Each row was made from one walk, in order. Every step used is in the known rows, and no mark comes twice. Write each row's walk.
Known rows:
sata/guzo/zuzika: [-10  13  20 -26   1   5  14 -37   1   0   4  -8  -4  13  -1 -26  21  -9
   8 -23 -13   6   8   1  14   8  13 -13   2   7 -13   9   1   9   1 -20
  12   1  16  12   4  -5  -7 -10 -24  -5   2  11  16  -4  -1  -1]
fidu/mases/kome: [ 13  17  10  -7 -21   5   0  13  35   8  14   4 -16  -4  10   6  13  13
 -19  -5  -8   2  12 -17   4 -17  19   9   7  -4  -8   5 -24  -2 -15 -22
 -10 -12  -2 -41  -3   0  12 -11 -23  15  20   8   4  -8   2   0]
gabu/kome/guzo: [ -5   6   1 -50  -3   5   6   0 -17 -12   7   0  -5  -5   7   9   7   3
  -7  -9  -8 -12  13 -10  -9 -10   7   6  -1  -9   0 -17 -20  -1   1  17
  -1   8   4  -3  -6   1  -4   4 -11  21  -1  10   9  -4 -13 -11]
guzo/kome/gabu/vobu: [ -1  11 -14 -42 -37  10   5   5 -22  32  12  -7  -9 -32  14  23  12   6
 -18  -6 -16  13   7   0 -20 -12   6  -7   5  -7  -8 -12  -5   0  21   3
   0  28  22 -31  -2   3  -1  -2 -11 -25  18  -8  15 -13  -4 -15]
mases/noguf: [  9  10  14 -16  -9   7   4  -5  -7  -9   3  11  -4  21   6  -2  15   3
  11  -6 -11   6   9 -15   4 -17  14  18  -4   2 -11  -2   4  -7  -1  20
 -17  -5   5  -2   9   3  15 -18 -12  37   7   2   4  -4   2  -7]
sata/guzo: [ -6  11  18 -21 -13   4   7 -18  -1   1   5  -3  -1  10   1 -26  18  -7
   1 -19 -10   1  10  -7  15   3  15  -4  -1   7 -12  10   0   8 -12  -9
   4   5  11  -4   1  -5  -2  -2 -23  -5   4   2  12  -6   0   1]
fidu/mases/kome/gabu: [ 13  16   3 -10 -34   5  -2  22  20   2  21   0 -25  -9   8  14  10  16
 -28  -4 -10  -1  11 -20  -5 -22  12  11   4  -7  -6   5 -19   1  -8 -21
  -9  -4   0 -42  -9   3  11 -11 -23  12  21  -2   7  -8   3  -2]
sata/guzo/fidu/mases: [  2  12   8 -17  -3   3   9 -30  10  43  12 -12 -17   8   2 -13   5   4
   3 -22  -9  17   9   9  16   0  15 -14   4   3 -19   4  -8  10  -8 -40
   9  -4   4 -25  -1  -6  -5 -15 -29 -29   3  11  11  -2   9   1]
vobu/mases/kome: [  1  20  -4 -27 -28   6  -4  24 -12   2  11   7 -16  -2  12  23  17  14
  -2  -2 -16  -5  14 -16  -2 -14  16  19   6  -7  -2  -9 -10  -2   2  -7
  -9   0  -6  21  -3   6  11   2  -7  39  17   9  14  -7   0  -3]
fidu/mases/lemado: [ 17  19   8   5 -13   4   6  15   3  37  18  -2 -12   7   9   1  17  21
 -20  -2  -8   2   9  -4   4 -26  16  14  10  -3 -16  -4 -19  -4   0 -20
  -9 -22   3 -37 -11  -5   5 -16 -15  14  20   1   6  -4   3   2]
gabu/vobu/mases/kome/guzo/sata: [ -7  13 -13 -60 -22   5   4  18 -32  -8  11  -7 -11 -14  12  27   4  11
 -12  -5 -11  -9  17 -11 -13 -19  18  12  10  -6  -2   3 -15  -3  14   2
  -5  12   0  38  -2   8  -3  11   0  39  13  18  21 -11 -11 -11]
gabu/vobu: [  0   9  -2 -39 -21   6   6   6 -19  -3   8  -4  -3 -10   9  -5   7   0
  -8  -5 -13  -2  10  -3  -4 -13   7   4   5  -2  -7  -1  -9  -5   7  11
  -5  14  12   7   0   3  -4   7  -1  10  16  10  13 -16  -7  -7]
gabu/vobu/mases: [ -2  16 -16 -44 -23   6   2  26 -49   9   9  -4 -12 -14  10  12   6   8
  -7  -3 -17  -7  11   3  -9 -17   5   9  10  -3  -6 -11  -2  -5  19   8
  -6  14   5  32  -2   6  -2  11   4  14  15  11  16 -16  -4  -7]
kome/gabu/vobu/mases: [ -1  14 -21 -45 -38   6  -1  34 -62  -4  20  -8 -23 -19   6  17   3   9
 -19  -3 -19  -9   9  -2 -22 -25  -8   9   4  -8  -3 -10   3   0  27   7
  -5  22  11  23 -11  10  -1   8   0   5  15  -5  18 -13  -3  -9]
fidu/mases/vobu/gabu: [ 14  16   3 -11 -42   5   3  23 -19  10  21  -7  -9 -11  13  -4  12  14
 -27  -1  -8   2   9 -36  -8 -24  16   5  11  -8 -12   0 -16  -3   6  -6
 -10   1   3 -25  -1   8  13  -6 -19  -5  27  12  10 -11   6  -4]
fidu/mases: [ 15  15  11   2   0   6   4   5   5  18  12  -4 -16  -4   7  -9  11  10
 -15  -7 -11   3   7   4   1 -15  -1  -2   6  -2 -13  -4 -11  -2  -8 -26
  -9 -13   4 -41  -7  -3   3 -11 -19 -17  14   6   2  -6   1   0]
guzo/zuzika: [  0  13  17 -18  13  10  15 -29  -6  -7   7  -5  -4  10   4 -13  18  -2
  10 -13 -17  10   5   9   0  -1  -3 -10   4  -2 -10  -2  -3  -2  10 -18
   3  -6  17   8   2  -2  -7 -14  -8  -1   9  17  13  -3  -5  -6]
kome/guzo/fidu: [  2   0   8 -32  19   7  11 -29 -16   4  18 -14  -4  21   4  -1   6   4
   6 -13  -3   6   7   6  -9  -7  -3  -6  -3 -11 -10   7 -14   5   6 -20
   3  -9   3 -16  -7  -4 -11 -11 -12 -22  -4  16   7   4  -3 -11]
vobu/gabu: [  2  12   6 -39 -29   7  -1  10 -47  -4   9  -1  -5 -12  12 -22  14   3
  -6  -4 -15  14   9 -24  -6  -9  -7   3   7  -6 -10  -2  -1   1   6   7
  -5  20  12  10  -3   2   3  -6 -13  -6  20   9  13  -6   1  -7]
kome/gabu/vobu: [  0   9  -9 -40 -37   7   3  18 -40 -13  19  -8 -15 -15   6   5   4   3
 -20  -5 -16  -5   8  -6 -18 -21  -7   5   0  -7  -5  -1  -2   1  16   8
  -3  23  18   2  -8   7  -4   4  -4   2  17  -7  15 -13  -5  -8]
gabu/kome/guzo/rovo: [ -6   5   4 -48   3   6  14  -7 -20 -11   4   1  -5   3   5   8  11   3
  -4 -12  -9  -8   9  -4 -13 -10  11  -4   3  -8   2 -24 -18  -2   3   7
   6   1   9   9  -6   0  -8  -1 -16  21   0  13  11  -2 -10 -10]
gitatem/mases/vobu/gabu/kome: [  8  11  13 -30 -63   7  -3  30 -16   8  23   2   5 -10  18   0  14  15
 -14   0 -12  -1   2 -33  -5 -23  25  13   8  -6 -10 -20 -13  -6   2   3
  -2  34   7  34  13  17  14  -3  -9  28  18  11  26 -15  -3  -1]
kome/gabu/vobu/mases/lemado: [  0  16 -23 -44 -47   5   1  39 -62   8  24  -8 -21 -14   7  23   7  16
 -22   1 -18  -9  10  -8 -20 -32   2  19   6  -9  -6 -10  -1  -1  31  11
  -5  17  10  26 -13   9   0   5   3  25  19  -8  21 -12  -1  -7]
kome/guzo/fidu/mases: [  8   3   4 -24  23   6  10 -21  -9  18  20 -17 -12  16   4   2   3  10
  -4 -12  -2   6   7   9  -9 -13  -3  -8   0 -11 -13   7 -19   4   5 -32
   0 -18   0 -35  -9  -4  -8 -17 -18 -33  -2  16   3   3   0  -9]

Which walk is each row?
[ 14  13   2 -14 -11   6   5 -16  32  43  18  -6 -21   2  11  14   1  17
   0 -10  -9  23  10   2   5 -12  16  -2   7  -9 -14  -2 -22   1  -8 -39
   0 -10  -6 -37  -2  -1   3 -20 -19  -5  14  17   9  -3   8  -3] -> guzo/fidu/mases/kome
[ -2  15 -23 -45 -40   9   1  18 -39  41  13  -8 -16 -35  14  34  11  11
 -18  -4 -20   9   8   5 -23 -15   5  -4   8  -8  -7 -21  -2   0  30   2
  -2  28  16 -16  -4   6   0   0  -8 -21  17  -6  18 -13  -3 -14] -> guzo/kome/gabu/vobu/mases
[ 10   6   4 -22  13   5  11 -16  -9  30  25 -17 -10  22   5   9   7  17
  -7  -9   0   5   8   6  -8 -19   5   2   2 -11 -15   5 -23   3   9 -27
   1 -24  -1 -33 -12  -5  -7 -18 -16 -13   0  13   6   4   1  -8] -> kome/guzo/fidu/mases/lemado
[ -6   6   7 -50   9   5  11 -13 -21 -11   4  -5  -3 -11   8  10   0   5
  -4 -13  -7  -3  15   2  -9 -10   6  -2   3  -8  -2 -16 -19  -1  -6   5
   1   8   7  10  -7   0  -9   2  -9  23   1  14  15   0 -18 -13] -> gabu/kome/guzo/sata
[  3   6  -7 -47   5   4   8  -9  -8  21  12  -6 -16  -5   8  19  -3  12
  -5 -11  -7   3  12   2  -9 -12   8  -2   3 -13  -6 -24 -26   0   4  -8
   3   0  -3 -19  -7  -1  -6  -7 -15   1  -2  17   8  -2  -5 -10] -> gabu/kome/guzo/fidu/mases
[ 11  12 -13 -31 -26   6   4  -3  12  39  24 -10 -28  -9  11  25  -5  17
 -12  -8 -11  18  10  -2  -5 -20  14   0   8 -12 -12  -2 -23   2   6 -31
   1   4  -1 -29  -4   4   0 -14 -15  -3  17  11  13  -8   7  -6] -> guzo/fidu/mases/kome/gabu/vobu
[ -9  12   3 -32 -31   6   6 -15  -5  30   8  -8  -7 -12   6   0  20  -2
  -9 -19 -14  10   9  -5   0   2  18 -12   1   3 -12   1   2  11   3  -9
   8  20  20 -29   0  -3   0  -6 -30 -28   8 -10  16  -6   1  -6] -> sata/guzo/kome/gabu
[  0  20 -10 -32 -41   6  -6  34 -26  -4  18   4 -24  -9  10  29  13  15
 -11  -1 -18  -7  13 -18 -10 -20   9  21   3 -10   0  -8  -6   1   9  -5
  -8   8  -4  20  -8   9  10   2  -6  35  17   0  17  -7   0  -5] -> vobu/mases/kome/gabu
[ -2   2  21 -28  26   7  13 -26 -24 -23  11 -15   4  10   5  -8   7   1
  -3 -14  -3  -1  11   7 -10  -9  -4  -7  -1  -4  -8  15 -11   3  -5 -16
  -2  -7   9   0  -9  -4 -13  -4 -11  -5  -1  13  11   6 -15 -12] -> kome/guzo/sata
[ -3  17 -17 -51 -40   5  -2  31 -24   3  11   2 -14 -16  13  24   9  10
 -10  -1 -16  -8  15 -14  -7 -19  21  18  10  -6  -2  -6 -12  -5  14   9
  -8  15  -1  31   1   9   5  11   2  41  19  13  18 -17  -4  -6] -> gabu/vobu/mases/kome
[ -2   4  -5 -55   3   5   9 -15 -15   9  11  -4  -9  -1   8  17  -1   6
   3 -12  -8   2  12   1  -8  -8   6   0   0 -13  -3 -22 -22   1   4   3
   5   8   0  -3  -5   0  -7  -4  -9  10  -3  16  12  -3  -8 -12] -> gabu/kome/guzo/fidu
[ 10  16  -5 -25 -42   4  -1  28  14   3  21  -2 -25 -17   9  18   6  15
 -32  -3 -10  -4  12 -22  -8 -26  16  12   7  -8  -6   5 -22   0   0 -14
  -9   4   3 -34  -7   5   9  -6 -18  17  23  -1   9 -14   1  -3] -> fidu/mases/kome/gabu/vobu
[  0   4   8 -40 -12   6   6 -15  25  -8  18  -2  -4  17   9  17  11   7
  -1  -9  -2   5  14 -22  -3  -9  20  10  -2 -12  -4  15 -28   4  -6 -13
   0  -5  -4 -16  -2   1   1  -9 -17  24   6  16  10   0  -3  -9] -> mases/kome/guzo/fidu
[  9  13  -1 -31 -28   4   8  16 -28   6  19 -13  -9 -20  14   9   2  16
 -30  -5  -5   0  13 -33 -15 -26  18   1  12 -11  -9  -4 -22  -2   6  -2
  -6   4   2 -12  -3   8   7  -2 -19   7  21  18  15  -6  -4 -10] -> fidu/mases/vobu/gabu/kome/guzo/sata
[ -7   9  -4 -73 -17   6   6   4 -55 -12   7  -3  -8 -16   9  -3  10   2
  -8  -8 -14   6  12 -26 -16  -9  -3   0   8 -11  -3 -15 -13   1  19  19
   3  23  11  26  -3   3  -2  -6 -13  10   9  18  17  -5  -8 -14] -> vobu/gabu/kome/guzo/zuzika
[ -6  13 -17 -60 -31   4   0  29 -30  -9  13  -3 -12 -10  11  26   9   9
 -14  -2 -11 -14  15 -17 -13 -21  18  18   8  -8  -1   2 -16  -3  17  10
  -7  11  -2  29  -1   8   2  12  -1  37  12  14  16 -14  -7  -9] -> gabu/vobu/mases/kome/guzo
[  9   3   3 -21   7   6  12 -17  -7  15  26 -19  -7  17   6   9   4  11
  -9  -9   1   2   7  -7 -13 -18   8  -4   0 -13 -12   8 -23   4   9 -24
  -1 -17  -2 -33  -5   1  -2 -12 -17 -22   2  18   6   0   1 -10] -> kome/guzo/fidu/mases/vobu
[  2   9 -13 -66 -20   4   1  10 -48  17  11  -6 -18 -20  12   3  -1  12
 -13  -7 -10  13  12 -20 -14 -15  -1   1  10 -13  -7 -18 -19   2  13   4
   2  20   3   0  -7   3   0 -10 -17  -7  10  18  13  -4  -1 -12] -> vobu/gabu/kome/guzo/fidu/mases
[ -6   8  -4 -69 -24   6   6   9 -57 -12   4   0  -8 -14   9  -5  11   6
 -11  -7 -12   5  11 -27 -18 -12   1  -1   9 -10  -1 -21 -12   0  13  19
   4  20  12  26  -6   3  -3  -3 -17  10  12  15  16  -4  -5 -12] -> vobu/gabu/kome/guzo/rovo
[ -2   8   0 -51 -45   5   9   8 -45 -17  16  -8   5 -17  16   9   6   7
 -17  -4  -6   0  14 -48 -16 -21  21   5   8 -13  -4  -7 -19  -1  11  26
  -2  23   6  24   2  13   6   7  -9  31  19  19  24  -8  -8 -15] -> mases/vobu/gabu/kome/guzo/sata
[  4   6  -8 -44 -10   4  10  -4  -7  17  18  -8 -11  -4  10  26  -2  14
 -10  -9  -4  -2  12 -12 -11 -16  19   2   3 -16  -5 -20 -31  -1   7   0
   2   1  -5 -17  -4   5   0  -3 -14  13   2  19  11  -6  -4 -11] -> gabu/kome/guzo/fidu/mases/vobu
[ -2   8  -2 -51 -50   6  11  12 -43 -18  16  -3   4  -7  13   7  15   7
 -18  -3  -7  -4  10 -52 -20 -20  28   3   7 -13  -1 -14 -19  -1  17  27
   1  16   8  25   3  13   7   4 -15  29  21  19  21 -10  -2 -13] -> mases/vobu/gabu/kome/guzo/rovo
[ 19  11   1 -11   3   7   7 -21   6  47  13  -5 -22  12   8   9  -1  15
  11 -11 -10  24   7   9   4 -17   9  -1   4  -5 -19  -9  -8  -3   2 -25
  -7 -14  -2 -32   3   0   6 -29 -18  -8   8  14   4  -1  11  -6] -> guzo/fidu/mases/noguf
[ 14  13 -11 -30 -32   5   7  -3 -12  49  21 -10 -18 -14  16  16  -5  19
  -7  -7 -10  21   9 -16  -4 -19  17  -4  12 -15 -14 -21 -22  -1  10 -16
   2   7  -3 -18   1   7   6 -13 -16  -7  19  22  16  -8   8  -7] -> guzo/fidu/mases/vobu/gabu/kome
[ -6   8  -2 -69 -20   5   4   5 -57 -12   5  -5  -7 -23  12  -3   2   6
 -10  -8 -12   9  15 -22 -14 -11  -4   0   9 -10  -4 -14 -13   1   7  16
   1  27  10  25  -6   3  -3  -1 -12  12  11  16  19  -2 -12 -14] -> vobu/gabu/kome/guzo/sata
[ -3   5  15 -33 -10   7  10 -10  19 -30  13   4   1  21   6   7  24   3
  -7  -9  -3  -5  11 -25  -8 -11  27   6   0  -7   1  13 -23   2  -5  -9
   1 -13   4  -3  -2   0   0  -6 -22  34  10  13  10  -1  -4  -8] -> mases/kome/guzo/rovo
[  8   4  -1 -34  -4   5   9  -8 -27  12  26 -19  -8   9   8   5   4  11
 -13  -8  -1   7   8 -18 -16 -19   6  -4   3 -16 -12   8 -22   5  15 -17
   0  -8   1 -23  -5   3  -1 -13 -18 -27   6  19  10  -1   3 -12] -> kome/guzo/fidu/mases/vobu/gabu
